Each row was made from one small tree. Brackets hold a mark, then the marks that hang from it, in the order of their numbers. Every link used is in the known rows. Write each row's tree.
Known rows:
{J_125 {J_937 J_841} {J_993 J_109 {J_940 J_625}}}: [-16  13   0  25 -12 -10   1 -31 -21  15 -41 -18 -10  11  21  14 -12]
{J_937 {J_125 J_993} {J_940 {J_625 J_109}}}: [ -4  19 -26  39 -17 -15  21 -25  -6   3 -30  28 -19 -14  -2  -2 -18]
{J_937 {J_125 J_993} J_841 J_940}: [-15  17 -22  22 -19 -16  11 -24  -2   7 -35  15 -17 -19   9  -4 -16]
{J_940 {J_625 {J_109 J_993}}}: [ 13  19 -14  36  -6 -17  14  -3 -11   4 -23  18 -17  -3  -1 -13  -1]
{J_940 J_625 {J_937 {J_125 J_993}}}: [  8  13 -20  13 -12 -15  12 -33 -11  14 -27  17 -15  -3  -7  -3 -24]
{J_125 {J_937 J_841 J_940} {J_993 J_109}}: [-22   8  -4  21 -18 -14  11 -23 -15   9 -43  -6 -10  -8  24   7 -13]
{J_940 {J_625 J_109} {J_937 J_125 J_841}}: [ 13  15 -41  30 -23 -14  20 -30   1   7 -37  34 -17 -14  -9 -11 -19]
{J_993 J_109 {J_940 J_625 {J_937 J_125 J_841}}}: [  4  18 -20  26 -20  -4   8 -43 -16  15 -37   7 -19  11  18  -3 -10]
{J_109 J_625}: [  6  29   0  13  -1  -1  -1 -12 -17   8 -12   1 -18  -4  -6  -9   3]
{J_625 {J_109 J_993} {J_940 {J_937 J_125 J_841}}}: [ 15  22 -33  36 -16 -16  42  -6   0   4 -34  38 -19 -15  -4 -16  -9]
{J_940 {J_937 {J_125 J_993} J_841}}: [  2  10 -23   8 -16 -15   7 -28  -6  13 -32  13 -14 -13   0  -4 -24]
{J_993 {J_940 {J_625 J_109}}}: [ 11  23  -6  33  -6  -5   4 -20 -16   7 -20  12 -12  -1  -4   0  -1]
{J_993 {J_109 J_625} {J_940 {J_937 J_841}}}: [  7  32  -7  16 -13  -1   2 -36 -24  11 -35  -4 -20  13  13  -5  -2]
{J_993 J_109 {J_940 J_625 {J_937 J_841}}}: [  9  19 -12  21 -16 -10   3 -40 -19  15 -39   5 -14  12  16  -3  -6]
{J_937 J_125 {J_940 J_625}}: [ -3  22 -18  28 -15  -8  19 -23  -7   7 -24  25 -20 -12   2  -8  -6]
{J_109 J_625 J_937 J_993}: [  8  40   1  21   4  -9  12   1 -22   4 -22  -6 -31  10   0 -22   4]
{J_937 J_841}: [  1  11 -10  14  -9 -12  -5 -13  -7  10 -23   8 -10 -16   5  -7  -2]
{J_625 J_940}: [  8  15  -1  19   0  -6  15  -7 -10  12 -11  19  -8 -14  -5  -4   4]

Which tree is each row?
[  5  22  -4  32  -2 -13   2 -25 -20   7 -27   2 -15   5  -5   2 -14] -> {J_125 {J_993 {J_940 {J_625 {J_109 J_937}}}}}
[  2  23 -12  33  -7 -18   1 -28 -15   7 -36   4 -16   2  -2   1 -15] -> {J_125 {J_993 {J_940 {J_625 {J_109 {J_937 J_841}}}}}}
[ -1  50 -12  30  -5  -4  14 -11 -17   5 -33  -9 -37  14   7 -19   1] -> {J_109 J_625 {J_937 J_125 J_841} {J_993 J_940}}
[  2  22  -1  23  -3   3   0 -20 -26   7 -19  -9 -24  11  11 -11   4] -> {J_993 {J_109 J_625 J_937}}
[ 14  17 -21  11 -15 -21   8 -29  -7  13 -36  22 -12  -8  -6 -11 -13] -> {J_940 J_625 {J_937 J_841}}
[ 23  22 -16  29  -6 -17  38   0  -9   4 -25  34 -14 -11  -9 -14  -4] -> {J_625 {J_109 J_993} {J_940 J_937}}
[  8  26 -11  37  -7 -16  25   1 -13  -4 -29  18 -23  -9   3 -19  -1] -> {J_625 {J_109 {J_937 J_940} J_993}}
[ -7  42 -23  28 -14  -5  18 -24  -8   2 -36  12 -32  -8  -2 -18  -6] -> {J_109 J_625 {J_937 J_125 J_841 J_940}}
[ 15  44 -13  17  -5 -18  31  -6 -11   9 -34  18 -25   0  -6 -20   0] -> {J_109 {J_625 {J_940 {J_937 J_841}}} J_993}
[  7  18   5   5  -4 -12  -2 -27 -22  14 -23  -2  -9   0  -1   5 -16] -> {J_125 {J_993 {J_940 J_937}}}
[-13  15 -21  24 -15  -5  -2 -27 -12  11 -29  -5 -23   0  17  -3 -12] -> {J_937 {J_125 {J_993 {J_109 J_625}}} J_841}
[  9  17 -24  17 -13  -9  26 -21  -1  13 -27  30 -13 -17  -7  -9  -9] -> {J_625 {J_940 {J_937 J_125 J_841}}}
[  9  34   4  28   3 -13  10  -9 -24   9 -27  -5 -24  16   7 -14   2] -> {J_109 J_937 {J_993 {J_940 J_625}}}
[  6  11 -24   9 -18  -9  10 -24  -4  12 -28  18 -15 -16   0 -10 -15] -> {J_940 {J_937 J_125 J_841}}
[ 14  22 -14  38  -4 -17  17  -5 -14   2 -27  15 -22   1  -2 -17  -3] -> {J_940 {J_625 {J_109 J_937 J_993}}}
[ 15  26 -15  27 -11 -16  16  -8 -12   3 -34  14 -17  -5   3 -11  -5] -> {J_625 {J_109 {J_993 {J_940 {J_937 J_841}}}}}
[ -7  13   0  23  -6  -9  -9 -30 -24  12 -32 -17 -16  11  22   3  -9] -> {J_125 {J_993 {J_109 {J_937 J_841}} J_940}}
[ -7  21 -18  33 -19 -15  25 -17  -4   3 -42  20 -11 -19  -1  -2  -8] -> {J_125 {J_937 J_841 {J_940 {J_625 J_109}}}}
[  5   8 -13   6 -11  -9   8 -25 -12  13 -20  11 -13  -9  -3  -2 -22] -> {J_940 {J_937 {J_125 J_993}}}
